Each row was made from one path, in order. Every step used is in the known rows, and no mark comes twice. Write each row's path.
Known rows:
c -> h -> z -> l: [ -6 -10 -13  -2 -13  37  16 -16  -2   2  30  -4  -3  11 -10   2  27 -30
  -2 -24  11   2  38 -37  40 -13  -1  24 -27  16 -10  29  37  -3   4  21]
b -> c -> h -> z: [-13   0  -5  39  -9  33   3   8  -8  14  41   2 -14   3 -18  -1  24 -18
 -36 -15  27   9  13 -12  20  13  19  27 -22   4   2  -8  21  -6  31  19]
c -> h -> z -> g: [ -3  12   1   2 -16  35  25   7 -10  -3  32   0  12  33 -16  19  66 -24
 -18 -16 -15  -4 -13 -25  21 -39  -5  44 -15  -5  -7  -1  29 -14  27  -2]
h -> z: [-23 -16  -9 -13  -2  12  13 -22 -10   3  18   3   6   8  -1   3  19 -16
  -7 -16   2   2  26  -2  -4   3 -11   3 -17   0 -11   2  19 -11  17  16]
x -> g -> k: [-19   8  15  17  -5 -18   5  52  -2  -9  39  -8   1 -16  42 -33  45 -10
   8   3  -6  -6 -12 -12 -22   6 -10   0  25 -26  11  14   6 -19  24 -22]
h -> c: [ -1  17 -26  -1   6   5  29  -6  -8   4 -12  -5   0 -11  -6  21  16  -5
  -1 -20  -4 -12   5   1 -13  14  35 -13  -2  11 -12 -17  -3  -7  41  10]
l -> g -> h: [ -7  24 -13  16   3 -11   7  35  -9 -23  16  -5   2   5  10   5  40  34
  -8 -18 -58  17  -9  -9 -19 -25   3  18   6  11   8   4  -9   2  -4  -4]
c -> h -> z -> b -> x -> g -> k -> u: [-13  16   6  17   4  20   6  65  -2 -13  90   3   9  -8  19 -26  77 -18
 -32 -43  15  10 -22 -42  -9 -10   3  12  54 -50 -12  19   7  -6  -4  -4]
c -> h -> z -> b -> x: [-19  -3  -2   3   9  48 -11  19   0   2  58   5  16  15 -12 -18  19  -6
 -30 -37  -5  26   4  -9  26 -31   8  12   6  -6 -27   7  10  19   6  35]
z -> g -> c: [  2  32  14  -3   4  -5   5  31  -9 -14  -1 -12  14   3 -15  12  52   8
   9 -11 -16   2 -36  -9 -17 -48   6   9  25 -11  17   5   1  -2  16  -2]
h -> z -> b -> x -> l -> g: [ -9   1 -14 -31  67  21 -28  37 -26 -11  38 -22  37  18 -14 -16  47  -9
 -23 -45 -24  70  69  -5  33 -49 -19   6  13  15 -43   4  -6  -4  -9  28]
c -> h -> z -> b -> x -> g: [-19  16   7  13  14  42  -7  43  -5  -4  83  -4  21  11  12 -47  38 -11
 -31 -41 -14  32  11 -22  16 -37 -11  16   7 -22 -35   6  15  17  25  23]
b -> x -> l -> g: [ 30  11 -20   1  62  -2 -27  40 -17 -11  13 -43  18  10  -8 -12  23  11
 -15 -21 -13  78  39   2  -1 -17 -22  14  31  -1 -21 -19 -17 -16 -27   6]
l -> h -> z -> g: [ -7   3  18  21  -3   5  16   5 -24 -27  51 -30  38  32 -28  14  66 -37
  -3 -22 -39  15   3   7  16 -53 -16  35 -21  13 -18 -17   7  -3  21  12]
l -> x -> b -> c: [  2  -9  24  13  35  11 -20  23   4   9  -6 -10   9 -16  12 -33 -10   6
 -31 -12  24  41  26  13  18 -14  26  23  -4  -5 -13 -27 -13  11  17  12]
l -> b -> x -> g -> h: [-18  25   4  35  10  12   2  37   6 -18  55 -19  24 -18  35 -40   5  46
 -21 -43 -75  70  -4   4 -20 -23  -5  11  34 -21 -15 -19 -22  16 -24  24]
c -> l -> x -> g: [  5   5   0  23  43   7 -18  37   7 -12  33 -45   8  23  42 -32  13  13
 -21  -3  13  31  51  14  -2 -12  -5  12 -15  -4 -20  -2 -10   5   3  -2]
x -> l -> g -> u: [ 10  26 -25  -1  53   5 -11  26   0 -14  -2 -16 -20   0 -12  31  59   3
  -9 -21  -7  41  49 -28   1 -12 -13  20  24   9 -20 -28  -6 -19  -8 -21]
h -> c -> l: [ -2  -5 -30   3  34  18  21  -5  -9  -5  -5 -37 -18  13   7  35   7  -2
   1 -12  22   5  39  13   7  21  31 -23 -10  22 -14 -10   2  -6  25   9]
h -> c -> l -> b -> x -> g: [ -3  18 -32  16  61  27   5  23  -2 -13  37 -60  14  -3  18 -17   7   9
 -10 -42 -20  69  32  38   8  -6  22 -14  14  -5 -41 -27 -19  13  17  39]
z -> b -> c -> l -> g -> u: [-15  36 -10   8  76  15 -39  63  -5 -14  36 -29 -16   3 -37   8  48   1
 -20 -31   8  37  27  10  62 -44  15   1   5  19 -16  18 -17  17 -11  12]
z -> g: [  4  23  12  -7  -2   0   7  20 -14  -4  11 -11  23  13 -17   5  34  -4
  -3  -5 -24  -4 -19  -3  13 -40  -7  18   6  -5   6   4  -4  -7   5  -8]
l -> b -> c: [-11  15   2  11  12  14 -17  15   7  13   4 -10  13 -21 -20  -7 -13   0
 -19 -18 -18  38  -7  24  40 -10  24  12  -1   7  -9  -9 -16  13  -6  36]
c -> h -> z -> l -> g -> k -> u: [  9  13 -39  -8  -3   7  25  41  -2 -16  47  -1 -10  -3 -14  34  96 -33
   1 -26  11  -6 -17 -45  21 -17   7  34  21  -4   3  40  21 -21 -15  -3]
h -> z -> b -> c -> l -> x -> g: [-28   6  18  14  59  29 -35  47 -14   0  69 -34  19  16  19 -50  35 -11
 -41 -36  17  39  83  12  45 -34  12   9 -38  -1 -38  21   2  11  29  30]
l -> x -> g -> b -> c -> h -> z: [ -3  31   2  47  30  16   9  36   0 -11  69  -4 -11  -6  19 -28  68   3
 -35 -21  19  25  11 -24   8 -15  13  41 -40 -32 -11 -26   0  26  46  17]
b -> x: [ 10   1  -6  14  19   1 -14   9   4  -3  25 -20  16  -2 -10 -19 -11  12
 -11 -12  -7  34 -13  11 -14  -3  -2  -8  26 -15  -3  -5 -19   3 -17  16]

Which path is each row?
[-25   9  -2 -34  31  24   0  27 -37 -18  27   2  16  20  22   4  68   7
 -24 -48 -42  39  73 -38  24 -44  -5  18  -8  29 -24  14  12 -11  -5   3]
x -> l -> g -> h -> z -> b
[-30  -9  -3  -3 -13  18  21 -23 -17  -6  37  -7   7   2   6  -3  23   5
   6 -48 -32   5  53 -32  10 -10  -4   9 -24  18   8  37  23  -8 -15  19]
g -> h -> z -> l
[ -3  20  19  24 -10  34 -26  46  -2  10  26  11  -7  -3 -18 -19   8 -13
 -34 -13  17   2 -16 -18  59 -26  36  23   0  13  -4  15  -3  19  14  11]
z -> b -> c -> h
[-14   9 -26  22  48  11   9  53   4 -11  45 -60   9 -13  37 -15  25   4
  -1 -37 -28  62  12  33  -4   3  27 -25  37 -12 -25 -11 -17  -9  16  31]
h -> c -> l -> b -> x -> g -> k
[-20 -13 -19 -40   8  25   2 -33   3   6  14  -7  26  -3 -13   2   9 -25
  12 -42 -38  31  47  -3  55 -32  -5  14 -29  20 -28  25  15  10 -15  54]
h -> z -> l -> b
[-19   6 -11 -11  33  20  -6   2   0  -6  68 -36  45 -11  -5 -49  18 -14
   5 -58 -47  70  55   7  36 -40 -25  11   1 -17 -41  15   0  11  -6  60]
h -> z -> l -> b -> x -> g
[ -2  16   3  11  17  60   0  23 -20  12  25 -30  18  22 -15  15  52 -27
 -46 -33  -9  61  39 -21  68 -32  11  62  -8  14 -24 -29  14 -22   7  19]
x -> l -> b -> c -> h -> z -> g
[ 10  24  -4  49   0  11   1  59  -1   4  82 -17   2 -23  11 -34  85 -33
 -35 -39  35   8  12 -44  16   7  25  42  22 -32   1  24  10 -27  14   0]
b -> c -> h -> z -> l -> x -> g -> k -> u
[ -8  16 -27 -27  33  -4   0   8 -15 -17  17 -17  12  -3 -22   6  74 -12
  24 -40 -17  22  32 -12   8 -53  -5   7  -7  17  -2  36  24   2  13  42]
h -> z -> l -> g -> c
[ 15  24  -8 -13  48  -6 -13  38 -19 -19 -22 -22  -3   1   8  17  57   9
   5 -16   9  43  33 -15 -17 -26   1   9  30  11   1 -13   4 -13   4  -5]
x -> l -> g -> c
[-20  18  -8  -8  44  17 -10  12   1 -16  58 -38  36 -25   0 -44  38   0
  13 -69 -38  78  39   5   7 -46 -11   0  21 -17 -26  16   8  21   0  69]
h -> z -> l -> b -> x -> g -> c
[  1  36 -59  10  69   8  17  20  -2 -19   7 -36 -30   3 -23  54  64   5
   2 -33  -8  18  30   7  -2  -4  29 -12   0  20 -22 -21 -10  -7  26   7]
h -> c -> l -> g -> u
[-13 -39   4  32  23  17   6 -13 -18 -27  44 -52  -3  40   3  26  17 -27
   0 -13  16  29  59  22  22  -5 -11   9 -41  27 -16 -14  19   4  -3  22]
c -> l -> h -> z
[ 38  32 -17  28  46  15 -20  61   3 -21   7 -33  -8   8  -1   5  49  25
 -20 -23  12  77   5 -18 -26 -28   8  23  54   0  -4 -27  -2  -7 -12   9]
b -> x -> l -> g -> c -> h
[ -8  13   2 -28  29  -3  35  -4 -22 -21  31  -3  13  16 -11  29  74  -7
  14 -18 -15  -4  -7 -19  15 -44 -16  20 -35 -23   4   5   7  10   8   4]
h -> z -> g -> b
[ -4  22   2  31 -20  12  25  52 -16   3  58  -6   2   2 -30  27  98 -32
 -34 -19  32 -13 -50 -36  18   2  26  44  32 -26  25  11   9 -36   7 -21]
b -> c -> h -> z -> g -> k -> u
[ 15  25 -44 -18  77  -7  33  26 -13 -36  -3 -39 -27  13   5  57  56   9
  16 -15  11  16  14   8  13 -14  26 -14 -31  11  -6 -12 -15  20  18  10]
h -> c -> l -> g -> b
[ 18   4  -9  -3  11   3 -23   2  12   1   3 -16  24  -3   0 -21  -1  -4
  -1 -19 -16  12  28  -6  21 -26   8  12  -7  14 -15  23  -9   6 -12  26]
z -> l -> x
[  0   1 -42   3  57  33   2   2   4  -8   5 -53   7   1  -1  17 -15  13
  -8 -39 -21  64  21  43  16  -1  38 -22  11  14 -33 -24 -22  13  -9  57]
h -> c -> l -> b -> x
[ 10   5 -36  10  41  16   6   3   5  -4 -10 -34   1  14  16  18   4   7
 -14 -20  10  13  45  24  -8  10  44  -9 -19  23 -25 -17 -12  -6  26  19]
h -> c -> l -> x
[-12 -21  21  -7  22  27 -10  -4 -32 -14  28 -18  21  26   2   3  32 -45
 -12 -37  -4  32  81 -15  44 -32 -12  14 -17  35 -45 -16  12   2  -4  16]
x -> l -> h -> z -> b
[  3 -21 -15 -14  59  29  15   8   2  -1 -28 -35  -7   9  34  16 -12   8
 -12 -19  23  36  68  15   8   1  41   0 -13  20 -38 -37   2   9  28  19]
h -> c -> l -> x -> b
[ 29  45  10  48  32   4 -10  54  11 -15  56 -25 -15 -20  13 -43  48  -4
 -15 -24  16  27   3 -37  40 -31  15  41 -27 -24   1   8 -17  32  10  13]
z -> l -> x -> g -> b -> c -> h
[  3   7   0  48  51  23  -3   9 -22 -25  71 -63  25  22 -37  20  79 -22
 -20 -60 -31  74  47  -5   1 -33 -32  32  30  -3 -37 -60  -7 -29 -19   4]
b -> x -> l -> h -> z -> g -> u
[  7  32 -31   8  29   7  32  27 -32 -18 -12 -20  -2   0  18  29  51  23
 -20 -43 -39  35  49 -28 -18   3  28   9  18  28 -13 -32  -6 -29  23 -11]
x -> l -> g -> h -> c
[-15  36 -11  21  29  59   4  21  -8  15  29 -17  -3   5 -32  35  77 -21
 -45 -51 -17  63  42 -33  57 -25   7  58   8   7 -27 -43   9 -21   2   7]
x -> l -> b -> c -> h -> z -> g -> u
[-12 -17   4  27  -5   4  12 -14 -13 -20  42 -19  14  17 -12  10  32 -31
  -1 -15 -16  16  24   9   2 -15  -9  17 -26  17 -21 -22  12   2  16  22]
l -> h -> z
[  1   4  -3  14  20  21  14  -2  -7  -8  44  -8 -27 -11 -18   8  42 -17
   1 -32  33  12  20 -40  62 -11  15  28 -45  -3  10  17  19  25  -2  31]
g -> b -> c -> h -> z -> l
[-29 -22  21   1  36  27 -14   8 -18 -35  39 -35   5  29   9  17  37 -18
   9 -35  13  28  43  12  23 -54  15  -9 -23  33 -16  10  25  32  -2  39]
g -> c -> l -> h -> z -> b
[  5  17   6  29  27  -5  -9  34   0 -10  56 -29  18  -6   7 -54   9   9
  -9 -19 -10  41   0  11 -18  -4 -21  -1  31 -37 -13 -15 -14   3   7   5]
b -> x -> g
[ 12 -10  21   0  41  12 -25  20   4  10   0 -22  14 -21  -1 -38 -15  -9
 -12 -28  19  45  52   2  50 -25  21  25 -10   5 -16  -2  -6  14  -2  30]
z -> l -> x -> b -> c
[ 10  11 -11  34   2  -1  27   0 -10 -18  14 -24   5  -4 -13  18  26 -29
   6 -20 -18   3  -5  13  -5  -4  32  -1  -2  26 -24 -38  -7   3  37  17]
l -> h -> c
[-17   2 -12  18   4  30   1  43  13  -5  82 -29  18 -12  23 -42  46 -23
  -2 -45 -48  55   3 -18  29 -30  -9  17  26 -16 -18  25  12  -3   0  44]
c -> h -> z -> l -> b -> x -> g -> k
[-12  36 -43  30  74  33   8  21  11 -13  42 -57 -10 -18   6   5  27  18
 -10 -65 -29  74  35  18  -6  -1  21 -14  31 -12 -48 -45 -23  11   8  33]
h -> c -> l -> b -> x -> g -> u
[  9  14 -13  24  50   1 -27  50 -18  -9  27 -49  -9  15 -23   2  25   3
 -16  -1  23  45  29  26  37 -17  10   7 -12  13   5   7 -13  -1   0   8]
b -> c -> l -> g
[-11  11 -13 -31  77  16 -31  41 -26 -21  28 -24  28   4  -6 -10  65   5
 -13 -57 -12  67  58  -9   4 -55  -5  -2  32   8 -26   4   2  -5  -4  40]
h -> z -> b -> x -> l -> g -> c
[ 12 -13  -8  12  37  17 -23  11  10  -7   4 -35   2  28  24   4  -8  19
 -18   1  12  28  40  19   4  -6  14  -1 -20  15 -10   1  -9   6 -18  12]
c -> l -> x
